Known rows, with every way that one mark hangs from another
siba(rifal(nezeg rame(fute(mapo) zukap)) vufud): [ -1   9  -1 -15   6  -1  16 -15   4 -12   8 -26 -18  14  15   0  -3  -2
  -7  -2  -8   3   1]
fute(mapo(rifal) rame): [ -1  -1   8  -3 -20  -6   1  -8  -3   7   6  33   2  12  -6  -4  -7  -3
  -3   3   0   0   0]
rifal(nezeg rame(fute zukap)): [-4 -6 -1 -8 14  0 15  0  0 -6  2  3 -5  8  4  7  4  5  7 10 -3  1 -3]
rifal(rame(fute)): [ -6  -9  -2 -12   2  -7  13  -2   1  -3   0  22   4   3   3  -3  -3   5
   5   4  -1  -7  -3]
siba(rifal(rame(fute)) vufud): [ -5  -4  -9 -17   4  -8  23  -7   7 -10  -5 -10  -3   8   9 -12  -8   4
  -5  -4  -1  -7  -1]
mapo(fute(gudamat rame(zukap)) rifal(nezeg)): [  3  -1  -4   8  -5   7   1  -3  -3   0   5   1  -3   8 -21  17   5  -3
   5   0   1  10   6]
siba(rifal(rame(zukap(sipasa))) vufud): [  3  -8   3 -12   9   0  21  16   1  -4 -11 -23  -2  -6  21 -12  -7  -2
   1   2   0 -10  -4]
mapo(fute(gudamat rame(rifal(nezeg)))): [  8   3 -11   5   2  -2  -1 -18  -1  -7  -1 -13  -5   5 -22   8   5  -5
   1   1   5   7   8]
siba(rifal(nezeg rame(zukap(gudamat))) vufud): [  3  -3   2  -6   7   2  11   8   7  -3 -10 -41  -8  -2  11 -12  -1   2
  -3   1  -3   2   0]
gudamat(fute(mapo rame(rifal zukap(sipasa)))): [  4   2   5  -4   8  -5  -5   6  -9   2   6  11   0   5   6   5   1 -12
   5  -2   7  -1  -3]
nebi(vufud): [ -3  -5   3   4 -14   0   6  -4   2   1  -8  12  11   0 -15  -9  -4  12
   1  -2   5   0 -11]
rame(fute rifal(nezeg) zukap): [-3 -2 -9  4 19 -2 11 -9 -4 -9 -4 -6 -5 12 -1  5  6  6  7  6  1  4 -4]
mapo(fute(gudamat rame(zukap))): [  6  -8  -1  -5  -6   3   6   7  -5  -1   2  13   6   3 -17  15  -1   0
   1   0   2   5   1]
fute(gudamat mapo rame(rifal(nezeg) zukap(sipasa))): [ 10  11   1   1  12   3 -10  -7  -5   4   9 -17  -7  -2  -5   7   5 -10
   0   7   1   4   3]
zukap(gudamat(fute(mapo)) rame(rifal) sipasa): [  2  14   5  15  -4  -6 -39   8  -8   7  -2   5   4 -15  14  -7  -2  -5
   0 -13   6  -5   2]
rifal(nezeg): [ -7  -2   1  14  -7  -4   3 -10   6  -3  -9  12   1   3  -9  -4   1  12
 -12   8  -1  -1  -4]
siba(rifal(nezeg rame(zukap))): [  2  -7   1  -7   5   4  22  -3  -2  -9  -8 -26  -8   4   4 -10  -1   2
  -5   8  -4   0   0]
gudamat(fute): [-11  -3   1  10 -15  -5  -1  -2   5  -6  -7  32   9   1  -6   1  -1   7
 -11  -5   5  -5  -5]
fute(gudamat mapo rame(rifal zukap)): [ 11   4   3 -12   1   3   4  -7  -9  -1   7  -1  -1   5  -8   7  -2  -7
   2   3  -2   5   1]
zukap(sipasa): [ -5  -7   3  11  -8  -6  -2   9   1   6 -10  25  11 -11   3  -9  -3   7
  -6   5   4 -10  -6]
siba(rifal vufud): [ -4  -3  -3  -1 -12  -6  18  -7   7  -9 -16  -5   2   4   1 -15 -10   9
 -17  -3   0  -6  -4]
rame(fute zukap(sipasa)): [-7 -8 -2  2  8 -2  5 16 -2  5 -2 23  9 -3  6  5  0  8  2  3  2 -5 -8]

Rows
[  6 -15   1 -14  12  -4  22   6 -10  -3 -10   5   2  12  -6  -1  -2   1
  12  12   3   0  -5] -> fute(rame(rifal zukap))
[  4  13   8   7  -2  12 -14  -2  -1   5  14 -10  -6 -11  10   6   4 -13
   4   0  -5  -1   6] -> fute(gudamat mapo(rifal(nezeg rame(zukap(sipasa)))))
[ -6   8  -9   1   1   3  -2 -16   6  -3   7   2  -3   1 -10   4   5  -1
   5   0  -3  -1   8] -> mapo(rifal(nezeg rame(fute(gudamat))))
[  2  11   5  20   4   0 -30   3  -1   6   3 -14  -3 -10  13   1   8  -9
  -1  -8   5   6   0] -> rame(rifal(nezeg) zukap(gudamat(fute(mapo)) sipasa))
[ -2   7 -12 -13  15   5  17 -13   8 -13   1 -36 -11   4  -1   4   1   2
  -5  -3  -5   0   3] -> siba(rifal(nezeg rame(fute(gudamat) zukap)) vufud)
[  3  -1  -2   4 -17   6  -2  -4   0  -4   4   7   4  -6  -3   4  -1 -10
  10  -9   1  -2   8] -> mapo(fute(gudamat) rifal(rame))
[ -6  14  -4   6 -19   2 -14 -20   2   2  15  27   4   2  -6   4  -2  -1
  -6 -11  -4   2   4] -> rame(fute(gudamat mapo(rifal)))
[ -2   1   6  -1  -9  -2 -12   6  -1   8   8  21   6   0   8   3  -2   6
  -4  -4  -4   7  -5] -> rame(fute(mapo) zukap(gudamat))
[-3 -7  0 -5 14  0  0 10  2  3  2 -6 -1 -1  2  2  6  5  8  5 -3  4 -1] -> rifal(nezeg rame(fute zukap(gudamat)))
[  5  -9  -1  -5  17  -3  17  -3  -6  -4  -8  -7  -6  15 -10   1   4   2
   8  15   3   4  -2] -> fute(rame(rifal(nezeg) zukap))
[  2  -9   2  15   2  -1 -15  23  -2  16  -1  -2   1  -3  -5   4   6  -3
   9  -1   6   8   4] -> mapo(fute(rame(zukap(gudamat sipasa))) rifal(nezeg))
[  1  10   5  15  -2   1 -21  -7   0  -1   4 -11  -5  -1   6   4   7  -5
  -3  -8   1  10   0] -> rame(rifal(nezeg) zukap(gudamat(fute(mapo))))
[  5  -3  16   2  -7   5 -18  22  -4  16   8   4   4 -14  24  -7  -2 -12
  12  -3  -2  -2   0] -> fute(mapo(rifal(rame(zukap(gudamat sipasa)))))
[ -5   7 -10   0  -1  -1  -7  -3  -4  -4  -2  23   7  -3 -12   6  -4  15
  -4  -3  -3  -6   0] -> zukap(rame(fute(gudamat)))
[ -1  13   4  12 -28   5 -14 -17   2   3   9  21   5  -3  -4  -2  -4  -3
  -9  -7  -4   0   3] -> fute(gudamat mapo(rifal))
[  1  -4   1 -10   9   2  25  -3   4 -13 -10 -34 -11   7  10  -8  -2   3
  -5   5  -4  -1  -1] -> siba(rifal(nezeg rame(zukap)) vufud)
[  3   9   7  -2 -20   7  -9 -13   1   1  12  12   1  -4   3  -3  -4 -11
   1  -4  -5  -3   6] -> fute(gudamat mapo(rifal(rame)))
[  3  -7   1  -9   0   3  11   7  -2   2  -1  15   8   2 -19   8  -2   6
  -2   8   0   1  -3] -> fute(gudamat rame(zukap))
[ -3  -6   0   1  19  -1 -10  19   2  10   1  -8   0 -11  10   0   7   2
   9   6   0  -1  -2] -> rifal(nezeg rame(fute zukap(gudamat sipasa)))
[ -1  21  -9  -9  -2  -1   2 -31  12 -11  12 -28 -15   4   1  -2  -3  -4
 -18  -8  -8   1   8] -> siba(rifal(nezeg rame(fute(gudamat mapo))) vufud)
[ -1  -4   5  13  -3  -6 -24  25  -5  12 -14  15  13 -20   5 -13  -4  12
  -2   0   2  -9  -3] -> zukap(gudamat rame sipasa)
[-5  5 -7  2 15  8 -4  4  1  3  8 -8 -3 -6  1 10  8 -6 13  1 -1 -3  5] -> mapo(rifal(nezeg rame(fute(gudamat) zukap(sipasa))))
[ -6  -8   2  -1  -9 -10 -11  10   5   9  -5  26  11   0 -17  -2  -1   5
  -6  -4   8   1  -3] -> zukap(gudamat(fute(rame)))
[  3  -4   2   0  13   0   0  17   7   4 -11 -44  -6 -13  16 -14   0  -1
  -5   0  -1  -2   0] -> siba(rifal(nezeg rame(zukap(gudamat sipasa))) vufud)
[ 4 -6 -2  4 -4  5 -5 15 -6 10  3 11  7 -5 -9 12  1 -8 11 -3  6  1  5] -> mapo(fute(gudamat rame(zukap(sipasa))) rifal)
